Known rows, with every step that occurs
zeni bofa: .18 -.12 -.27 .17 -.13 .01 .06 -.02 .00 .00 -.03 -.08 .02 -.13 .04 -.03
 .07 -.10 .06 -.11 .07 .04 .05 .02 -.20 .12 .10 .08 .29 .01 .07 -.01 .04
 -.16 .22 -.05 -.06 -.08 .09 -.02 .19 -.09 .03 .01 -.09 .26 -.01 -.19
 .28
bofa zeni: .01 -.12 -.27 .08 -.20 .05 .01 -.06 .01 .05 .03 -.08 .04 -.13 .02 -.11
 .08 -.09 .02 .03 .49 .04 .07 .08 -.07 .17 .10 .10 .25 -.08 .12 .10 .01
 -.33 .25 -.08 -.06 -.13 -.12 -.03 .07 .05 .04 .08 -.06 .22 -.01 -.20
 .12
kagokuv ribo sebi: .12 -.22 -.29 .08 -.32 .02 -.06 .00 -.06 .02 .12 -.12 .03 -.17 -.09 -.04
 .04 -.12 .05 -.04 .20 .05 -.06 .08 -.02 .20 .19 .12 .30 -.05 .02 .02
 .15 -.18 .55 .01 -.24 -.22 -.19 -.03 .12 -.10 .03 .07 .13 .28 -.07 -.22
 .23
kagokuv ribo bofa: .12 -.17 -.36 .04 -.19 .02 .02 -.01 -.24 .00 .09 -.16 .04 -.16 -.04 .09
 .16 -.10 .08 .01 .23 .04 .00 .07 -.08 .02 .12 .11 .28 -.05 .00 .09 .16
 -.30 .56 -.01 -.14 -.13 -.16 -.06 .12 .07 .03 .03 .12 .26 -.06 -.20 .20
netoma butot: .04 -.12 -.29 .08 -.24 -.15 .06 -.01 -.06 .05 .00 -.21 .03 -.14 .02 -.07
 .28 -.11 .03 -.03 .22 .05 .03 -.30 -.18 .14 .16 .04 .29 -.12 .11 .01
 .11 -.27 .31 -.03 -.09 -.11 -.08 -.01 .13 -.01 .04 -.08 .06 .24 -.02
 -.22 .16
butot kagokuv ribo bofa zeni sebi: -.11 -.35 -.30 .03 -.20 -.02 -.01 -.06 .08 .02 .13 -.19 .07 -.20 .10
 -.08 .13 -.14 .03 -.04 .59 .05 .09 .21 .21 -.02 .14 .06 .27 .06 -.03
 .08 .13 -.22 .57 -.06 .11 -.11 -.16 .00 .12 .18 -.01 .09 .09 .23 -.04
 -.17 .18
matakap kagokuv ribo bofa zeni sebi: .18 -.39 -.31 .02 -.13 .28 -.03 -.05 -.06 .02 .07 -.17 .08 -.18 -.03
 -.10 .19 -.15 .01 -.06 .70 .06 .14 .09 -.06 .16 .07 .08 .30 .10 -.08
 .07 .10 -.18 .39 -.09 .15 -.13 -.15 -.02 .13 .19 .00 .15 .03 .23 -.01
 -.14 .24
butot kagokuv zeni bofa ribo: .30 -.19 -.30 .15 -.11 -.13 -.05 -.02 .37 -.01 .06 -.20 .05 -.16 .09
 -.14 .08 -.09 .02 -.05 .24 .05 .05 .36 .14 .06 .18 .05 .29 .09 .02 .09
 -.02 -.21 .20 -.05 -.14 -.06 .20 -.01 .12 .00 -.01 .02 -.09 .20 -.04
 -.19 .24
zeni sebi ribo: .06 -.25 -.28 .09 -.14 .00 -.04 .00 -.22 .05 .18 -.14 .01 -.18 .02 .01
 .06 -.04 .06 -.08 .14 .04 .04 .07 -.15 .13 .20 .10 .31 .03 -.02 -.02
 .12 -.08 .05 -.10 -.02 -.16 -.09 -.03 .22 .09 .03 .10 .04 .28 .02 -.17
 .28
zeni bofa ribo sebi: .20 -.24 -.28 .16 -.19 .02 .00 -.04 .20 -.03 .05 -.20 -.06 -.14 .20 -.06
 .00 -.14 .08 -.14 .21 .04 -.04 .05 -.19 .22 .23 .10 .29 .02 .08 -.03
 .08 -.06 -.11 -.01 -.17 -.13 .05 -.03 .17 -.21 .01 .00 -.19 .28 -.07
 -.11 .26
bofa ribo sebi: .14 -.19 -.30 .09 -.27 -.03 -.06 -.02 .04 .00 .12 -.14 -.06 -.15 .03
 -.05 .03 -.12 .05 -.03 .32 .03 -.08 .03 -.12 .27 .23 .10 .30 -.05 .08
 .01 .10 -.20 -.07 .01 -.20 -.19 -.03 -.06 .13 -.10 .05 .03 -.03 .28
 -.08 -.14 .15
matakap sebi zeni kagokuv: .31 -.30 -.33 .05 .04 .26 -.08 -.01 -.20 .01 -.06 -.04 .11 -.19 -.05
 -.04 .09 -.04 .03 -.08 .50 .05 -.04 .18 -.19 .22 .05 -.01 .36 .01 -.11
 -.05 -.05 -.16 .14 -.15 -.02 -.17 .09 .00 .12 -.12 .02 .18 .06 .26 .00
 -.27 .30
sebi zeni: .01 -.14 -.34 .07 -.02 -.01 -.02 -.03 -.21 .03 .02 -.04 .06 -.15 -.02
 -.03 .10 -.01 .03 .07 .32 .03 .09 .21 -.10 .15 .11 .08 .29 -.14 -.02
 .06 .03 -.27 .29 -.06 -.32 -.14 .03 -.03 .06 .01 .05 .12 .06 .25 -.06
 -.22 .20
netoma butot kagokuv: -.16 -.16 -.30 .09 -.30 -.25 .02 .02 .12 .05 -.05 -.15 .07 -.16 -.02
 -.11 .28 -.06 .02 -.06 .35 .07 .08 -.11 -.03 .06 .18 -.01 .28 -.12 .15
 -.02 .13 -.29 .32 -.04 -.14 -.10 -.08 .01 .17 -.04 .02 -.14 .15 .23
 -.02 -.17 .12
butot kagokuv ribo: -.06 -.18 -.34 .09 -.25 -.15 -.02 .03 .08 .05 .09 -.12 .11 -.17 -.17
 -.06 .09 -.03 .03 -.05 .11 .05 .08 .32 .18 .06 .17 .06 .28 -.06 .05 .04
 .12 -.28 .70 -.02 -.19 -.16 -.04 -.02 .18 .06 .02 -.03 .18 .24 -.06
 -.27 .20
netoma butot kagokuv ribo bofa zeni: -.11 -.28 -.34 .03 -.24 -.19 .03 -.03 .18 .01 .02 -.34 .09 -.17 .13 -.14
 .37 -.11 .00 .01 .64 .06 .06 -.08 .13 -.01 .15 .01 .22 -.08 .01 .12 .18
 -.34 .62 -.05 -.19 -.06 -.31 .00 .05 .04 .00 -.10 .07 .21 -.04 -.16 .07
netoma butot kagokuv zeni bofa: .21 -.19 -.26 .15 -.11 -.21 .01 .01 .30 .00 -.06 -.22 .10 -.16 .10 -.16
 .26 -.11 -.02 -.06 .34 .07 .11 -.05 .09 .04 .15 .01 .29 .05 .03 .04 .05
 -.19 .46 -.06 -.13 -.01 .00 .05 .11 -.09 -.02 -.12 .02 .19 .01 -.18 .22
matakap bofa ribo sebi zeni kagokuv marog: .59 -.44 -.37 .07 .03 .16 -.09 -.03 .12 -.08 .02 -.52 -.02 -.19 .04 -.17
 .06 -.08 .07 -.04 .39 .07 -.04 .21 -.12 .18 .16 .02 .33 .05 -.01 -.04
 .04 -.07 -.10 -.09 -.42 -.19 -.02 -.05 .12 -.23 .07 .20 -.13 .34 -.04
 -.28 .16
sebi zeni bofa: .13 -.18 -.32 .16 .04 -.03 .03 -.01 -.05 -.02 -.03 -.09 .04 -.14 .14
 -.03 .07 -.02 .05 -.02 .19 .04 .12 .16 -.19 .10 .09 .07 .27 -.06 -.05
 .02 .00 -.17 .26 -.08 -.30 -.08 .12 -.01 .11 -.10 .03 .08 -.09 .25 -.04
 -.20 .29
ribo sebi zeni kagokuv: .24 -.32 -.26 .06 -.09 .02 -.06 .00 -.14 -.02 -.05 -.02 .06 -.19 -.01
 -.08 .03 -.10 .04 -.04 .60 .05 -.05 .12 -.26 .25 .15 .02 .31 -.01 -.02
 -.06 .06 -.07 .02 -.05 -.46 -.17 -.08 .00 .12 -.23 .02 .22 .14 .27 -.05
 -.20 .20
kagokuv zeni: .31 -.02 -.28 .04 -.13 .02 -.07 -.02 -.13 .03 .02 -.08 .07 -.15 -.11
 -.07 .10 -.11 .03 .10 .33 .03 .01 .16 .03 .14 .10 .11 .30 -.01 .04 .13
 .00 -.27 .45 -.05 -.09 -.15 -.06 -.04 .04 .09 .03 .10 .09 .22 .00 -.21
 .20
sebi ribo bofa zeni kagokuv: .20 -.29 -.30 .07 -.10 .05 .03 -.04 -.15 .01 -.02 -.17 .03 -.18 .13 -.04
 .20 -.07 .06 .03 .60 .04 -.01 .06 -.32 .08 .12 .04 .21 .05 -.05 .06 .14
 -.19 -.24 -.14 -.37 -.07 -.37 -.04 .12 -.05 .02 .16 -.02 .24 .01 -.14
 .10
ribo bofa zeni kagokuv marog: .40 -.29 -.29 .06 -.08 .10 .05 -.09 -.21 -.04 -.04 -.47 .02 -.18 -.01
 -.11 .21 -.18 .05 .03 .55 .06 .01 -.02 -.14 .11 .10 .06 .26 .09 .13 .01
 .03 -.25 .07 -.08 -.12 -.11 -.21 -.05 .11 .03 .06 .27 .04 .29 .02 -.24
 -.02
butot kagokuv: -.16 -.11 -.31 .11 -.28 -.10 -.02 -.02 .05 .05 .00 -.01 .09 -.18 -.09
 -.06 .09 -.02 .01 -.04 .24 .05 .08 .24 .01 .07 .16 .03 .27 -.08 .14
 -.01 .07 -.29 .28 -.03 -.17 -.12 .01 -.03 .17 .01 .02 -.03 .15 .23 -.02
 -.18 .12

Rows
.32 -.17 -.22 .04 -.10 .04 -.07 -.03 -.15 .03 .11 -.11 .06 -.17 -.07
 -.05 .05 -.16 .02 .01 .40 .05 .03 .09 .06 .15 .14 .11 .34 .09 -.01 .06
 -.03 -.15 .43 -.06 .24 -.19 .05 -.01 .09 .22 .01 .15 .10 .23 .03 -.22
 .28 -> kagokuv zeni sebi
-.01 -.44 -.32 .12 -.13 -.26 -.03 .05 .28 -.05 .03 -.28 .09 -.18 .19
 -.15 .21 -.05 .01 -.15 .43 .07 .08 .02 .07 .07 .22 .02 .27 -.07 -.14
 -.04 .20 -.08 .63 -.03 -.46 -.08 -.11 .07 .12 -.32 .00 -.05 .04 .25
 -.07 -.20 .27 -> netoma butot kagokuv ribo sebi zeni bofa
.25 -.24 -.27 .15 -.15 -.08 -.10 -.04 .42 -.04 .04 -.20 .02 -.18 .13
 -.13 .03 -.15 .02 -.07 .39 .05 .00 .30 .14 .13 .24 .06 .29 .08 .01 .05
 .03 -.10 .11 -.03 -.25 -.11 .04 .01 .09 -.20 -.01 .01 -.07 .24 -.06
 -.10 .21 -> butot kagokuv zeni bofa ribo sebi
.10 -.33 -.31 .08 -.04 .23 -.02 -.03 .12 .01 .09 -.18 .02 -.16 .18 -.11
 .07 -.06 .06 .00 .42 .06 .08 .14 -.04 .05 .06 .06 .27 .06 -.04 .04 .07
 -.13 .06 -.19 .06 -.11 -.18 -.01 .14 .09 .02 .09 -.25 .25 .08 -.18 .27 -> matakap bofa zeni sebi ribo
.45 -.42 -.34 .02 .02 .35 -.04 -.04 -.28 -.04 .03 -.56 .02 -.20 .04 -.06
 .22 -.12 .05 -.02 .65 .09 -.05 .16 -.06 .14 .11 .03 .29 .13 -.12 .00
 .05 -.21 -.09 -.21 -.04 -.14 -.35 -.05 .11 -.14 .06 .26 -.01 .32 .07
 -.22 .10 -> matakap sebi ribo bofa zeni kagokuv marog
.34 -.32 -.25 .08 -.28 .03 -.06 .01 -.03 .03 .07 -.14 .05 -.19 -.12 -.06
 .02 -.18 .06 -.09 .26 .05 -.09 .05 -.16 .23 .18 .04 .31 .04 .04 -.05
 .13 -.05 .37 .00 -.28 -.18 -.17 -.02 .20 -.16 .01 .15 .16 .26 -.07 -.28
 .24 -> zeni kagokuv ribo sebi
.28 -.29 -.37 .11 .08 .21 -.06 .00 .07 -.04 .07 -.20 .00 -.14 .18 -.05
 .09 -.04 .05 -.12 .28 .05 .01 .24 -.13 .19 .12 .04 .34 .00 -.15 .01
 -.04 -.15 .06 -.15 .02 -.16 .29 -.02 .10 -.14 .03 .03 -.26 .26 -.05
 -.21 .39 -> matakap sebi zeni bofa ribo
-.13 -.40 -.27 .02 -.26 -.17 .04 -.03 .15 .01 .10 -.33 .08 -.19 .19 -.14
 .33 -.18 .00 -.09 .70 .07 .09 -.14 .16 -.03 .16 .01 .27 .01 -.03 .06
 .18 -.23 .60 -.07 .14 -.06 -.24 .03 .11 .16 -.01 -.04 .06 .23 -.02 -.18
 .15 -> netoma butot kagokuv ribo bofa zeni sebi
-.05 -.21 -.33 .07 -.30 -.28 .01 .06 .15 .06 .06 -.26 .09 -.16 -.06 -.12
 .30 -.05 -.01 -.08 .20 .08 .08 -.04 .11 .05 .19 .01 .28 -.11 .07 .02
 .17 -.27 .72 -.02 -.16 -.11 -.11 .01 .17 .01 .01 -.11 .16 .22 -.05 -.28
 .17 -> netoma butot kagokuv ribo
.21 -.36 -.33 .11 -.01 -.04 -.03 .01 .04 -.05 .07 -.17 .04 -.16 .12 -.07
 .03 -.07 .05 -.09 .26 .05 .04 .20 -.04 .17 .14 .09 .29 -.05 -.15 .03
 .12 -.07 .57 -.03 -.42 -.16 -.05 .00 .10 -.27 .01 .11 -.03 .26 -.09
 -.23 .32 -> kagokuv ribo sebi zeni bofa
.12 -.30 -.34 .05 -.15 -.02 -.08 .02 -.15 .01 .14 -.11 .02 -.17 -.04
 -.05 .06 -.05 .03 .01 .43 .04 .00 .24 .03 .21 .16 .12 .29 -.13 -.11 .05
 .13 -.17 .58 .00 -.45 -.22 -.17 -.02 .06 -.15 .03 .14 .12 .26 -.09 -.24
 .25 -> kagokuv ribo sebi zeni
.46 -.20 -.26 .13 -.09 .01 -.06 -.06 .21 -.04 .13 -.21 -.02 -.15 .15
 -.11 .04 -.18 .05 -.06 .30 .04 -.04 .12 -.01 .23 .18 .12 .30 .08 -.02
 .06 .03 -.08 .09 -.03 -.17 -.15 .02 -.01 .07 -.18 .01 .08 -.13 .25 -.06
 -.13 .27 -> kagokuv zeni bofa ribo sebi
.34 -.24 -.32 .06 -.20 .04 .03 -.01 -.21 -.01 .01 -.16 .06 -.18 -.09 .03
 .19 -.15 .08 -.05 .21 .04 -.07 .06 -.25 .07 .11 .05 .29 .06 -.02 .01
 .15 -.19 .37 -.02 -.21 -.09 -.14 -.04 .18 .00 .01 .11 .15 .27 -.05 -.26
 .22 -> zeni kagokuv ribo bofa
-.03 -.39 -.33 .12 -.10 -.12 -.05 .02 .19 -.04 .03 -.14 .09 -.19 .10
 -.09 .02 -.04 .02 -.10 .36 .06 .09 .39 .16 .09 .17 .04 .28 -.03 -.13
 -.01 .13 -.07 .59 -.03 -.48 -.11 -.05 .03 .14 -.29 -.01 .07 .04 .24
 -.08 -.17 .28 -> butot kagokuv ribo sebi zeni bofa
.40 -.36 -.30 .06 -.20 .25 -.08 -.01 .32 -.04 -.01 -.11 .07 -.18 .05
 -.23 .03 -.21 .05 -.04 .55 .06 -.07 .12 -.10 .17 .03 .02 .26 .08 .03
 .01 .10 -.07 .37 -.08 -.21 -.13 -.26 -.01 .13 -.17 .01 .13 -.14 .23
 -.02 -.26 .21 -> matakap bofa zeni kagokuv ribo sebi
.30 -.24 -.29 .02 -.01 .04 -.05 -.01 -.33 .03 .11 -.19 .02 -.20 .06 .08
 .17 -.11 .06 .04 .44 .04 .02 .13 -.01 .03 .15 .11 .29 .08 -.16 .10 .10
 -.13 .11 -.10 -.09 -.15 -.23 -.01 .08 .14 .01 .17 .13 .27 .04 -.11 .26 -> kagokuv zeni sebi ribo bofa
.38 -.33 -.32 .08 -.03 .07 .02 -.04 -.26 -.03 .03 -.55 .01 -.18 .04 -.07
 .25 -.08 .05 .04 .52 .06 .02 .08 -.12 .09 .17 .04 .24 .08 .00 .03 .12
 -.22 -.13 -.13 -.34 -.09 -.39 -.06 .13 -.05 .05 .28 .03 .29 .05 -.21
 .03 -> sebi ribo bofa zeni kagokuv marog
.01 -.22 -.31 .06 -.15 .01 -.06 -.02 -.15 -.01 .03 -.04 .01 -.17 .00
 -.04 .05 -.05 .05 .05 .52 .03 .01 .18 -.11 .21 .15 .09 .28 -.14 -.03
 .02 .08 -.19 .18 -.02 -.41 -.20 -.12 -.01 .05 -.17 .04 .13 .09 .27 -.08
 -.16 .19 -> ribo sebi zeni
-.14 -.26 -.35 .04 -.25 -.05 -.01 -.03 .12 .01 .05 -.16 .09 -.18 .03
 -.07 .20 -.08 .01 .05 .59 .05 .09 .27 .19 -.01 .12 .06 .22 -.05 .02 .13
 .11 -.35 .57 -.04 -.21 -.08 -.24 -.02 .07 .06 .02 .06 .09 .21 -.05 -.18
 .11 -> butot kagokuv ribo bofa zeni
.36 -.33 -.29 .08 -.08 -.03 -.07 -.04 .03 .00 .04 -.13 .01 -.19 .06 -.08
 .06 -.10 .04 -.02 .51 .04 -.06 .15 -.28 .27 .21 .02 .31 -.03 -.01 -.03
 .04 -.08 -.22 -.05 -.47 -.18 -.01 -.03 .13 -.19 .03 .18 .02 .27 -.10
 -.23 .21 -> bofa ribo sebi zeni kagokuv
-.05 -.21 -.35 .06 -.11 .04 .02 -.06 -.17 .01 .05 -.21 .01 -.16 .18 .01
 .18 -.05 .04 .11 .57 .03 .03 .09 -.15 .07 .13 .09 .20 -.06 -.04 .13 .15
 -.33 -.05 -.11 -.33 -.11 -.37 -.05 .05 .00 .04 .11 -.03 .26 .00 -.08
 .10 -> sebi ribo bofa zeni
.40 -.37 -.27 .05 -.02 .01 -.06 -.03 -.24 -.05 -.04 -.39 .03 -.21 -.10
 -.10 .06 -.08 .05 -.02 .53 .07 -.01 .15 -.07 .25 .19 .04 .31 .01 .03
 -.06 .03 -.11 .12 -.06 -.43 -.19 -.16 -.02 .12 -.24 .05 .30 .17 .32
 -.03 -.26 .11 -> ribo sebi zeni kagokuv marog
-.13 -.38 -.33 .04 -.21 -.28 -.07 .07 .14 .02 .04 -.22 .09 -.19 .02 -.16
 .25 -.04 -.01 -.01 .52 .08 .04 .06 .15 .12 .22 .02 .30 -.16 -.11 .02
 .20 -.20 .65 -.02 -.48 -.15 -.23 .04 .07 -.21 .02 -.05 .21 .24 -.08
 -.22 .18 -> netoma butot kagokuv ribo sebi zeni
.49 -.14 -.30 .12 .02 .24 -.05 .00 .10 -.02 -.09 -.06 .10 -.15 -.11 -.12
 .10 -.11 -.01 -.05 .36 .07 .15 .19 -.12 .20 .05 .07 .31 .15 .01 .05
 -.04 -.15 .29 -.10 -.09 -.08 .10 .00 .12 -.06 -.01 .10 -.02 .23 .02
 -.14 .32 -> matakap kagokuv zeni bofa
.11 -.27 -.26 .07 -.10 -.09 -.11 .01 -.03 .04 .13 -.14 .09 -.21 -.05
 -.09 .08 -.04 .00 -.01 .37 .06 .10 .37 .27 .04 .19 .05 .31 .10 -.10 .05
 .04 -.12 .26 -.11 -.09 -.16 -.10 .02 .14 .12 .00 .11 .17 .22 .04 -.18
 .25 -> butot kagokuv zeni sebi ribo
.01 -.25 -.25 .04 -.15 .14 .06 -.13 -.15 .00 .09 -.11 .00 -.16 .15 -.03
 .13 -.17 .05 .00 .66 .03 .03 -.07 -.11 .10 .11 .09 .28 .03 .08 .06 .05
 -.21 .15 -.09 .21 -.12 -.13 -.03 .10 .18 .02 .11 -.03 .24 .01 -.10 .15 -> ribo bofa zeni sebi
.33 -.38 -.23 .07 -.26 .04 -.05 -.05 .12 .01 .05 -.13 .07 -.18 -.02 -.19
 .03 -.19 .04 -.05 .58 .05 -.07 .08 -.10 .27 .16 .07 .27 .05 .03 .01 .11
 -.08 .38 -.04 -.24 -.17 -.31 -.02 .12 -.11 .01 .22 .06 .23 -.05 -.27
 .16 -> bofa zeni kagokuv ribo sebi
.01 -.28 -.31 .07 -.12 .04 .01 -.02 -.38 .01 .13 -.19 -.02 -.18 .11 .12
 .15 -.07 .09 -.04 .28 .04 .01 .02 -.21 .03 .18 .09 .29 .02 -.09 -.01
 .18 -.12 -.06 -.08 -.02 -.13 -.18 -.04 .19 .08 .02 .08 .07 .29 .01 -.10
 .24 -> zeni sebi ribo bofa
.08 -.30 -.29 .14 -.04 .03 -.01 -.01 .01 -.03 -.03 -.05 .02 -.16 .18
 -.07 .03 -.06 .06 -.08 .44 .04 .04 .12 -.19 .19 .14 .09 .28 -.07 -.07
 -.01 .08 -.06 .15 -.04 -.37 -.13 -.01 .00 .10 -.28 .01 .08 -.06 .28
 -.05 -.13 .28 -> ribo sebi zeni bofa
-.13 -.33 -.36 .05 -.18 -.12 -.11 .03 .06 .02 .11 -.10 .07 -.20 -.04
 -.08 .05 -.01 .02 .00 .47 .06 .04 .43 .21 .13 .19 .05 .28 -.12 -.10 .03
 .14 -.22 .63 -.03 -.51 -.19 -.12 .00 .09 -.17 .02 .10 .20 .25 -.11 -.22
 .20 -> butot kagokuv ribo sebi zeni
.06 -.34 -.29 .04 -.12 -.17 -.04 .00 -.08 .01 .08 -.36 .05 -.21 .12 -.01
 .36 -.09 .01 -.01 .59 .08 .05 -.05 .10 -.05 .22 .01 .29 .05 -.16 .04
 .19 -.15 .18 -.10 -.08 -.11 -.27 .04 .10 .08 -.01 -.03 .18 .24 .04 -.09
 .17 -> netoma butot kagokuv zeni sebi ribo bofa
.59 -.19 -.32 .13 .05 .18 -.09 -.01 .23 -.01 .01 -.18 .05 -.14 -.03 -.14
 .11 -.11 .00 -.05 .31 .07 .13 .23 -.08 .23 .13 .07 .32 .16 -.01 .09
 -.05 -.14 .07 -.10 -.09 -.09 .21 -.02 .12 -.03 -.01 .08 -.16 .21 -.03
 -.17 .33 -> matakap kagokuv zeni bofa ribo
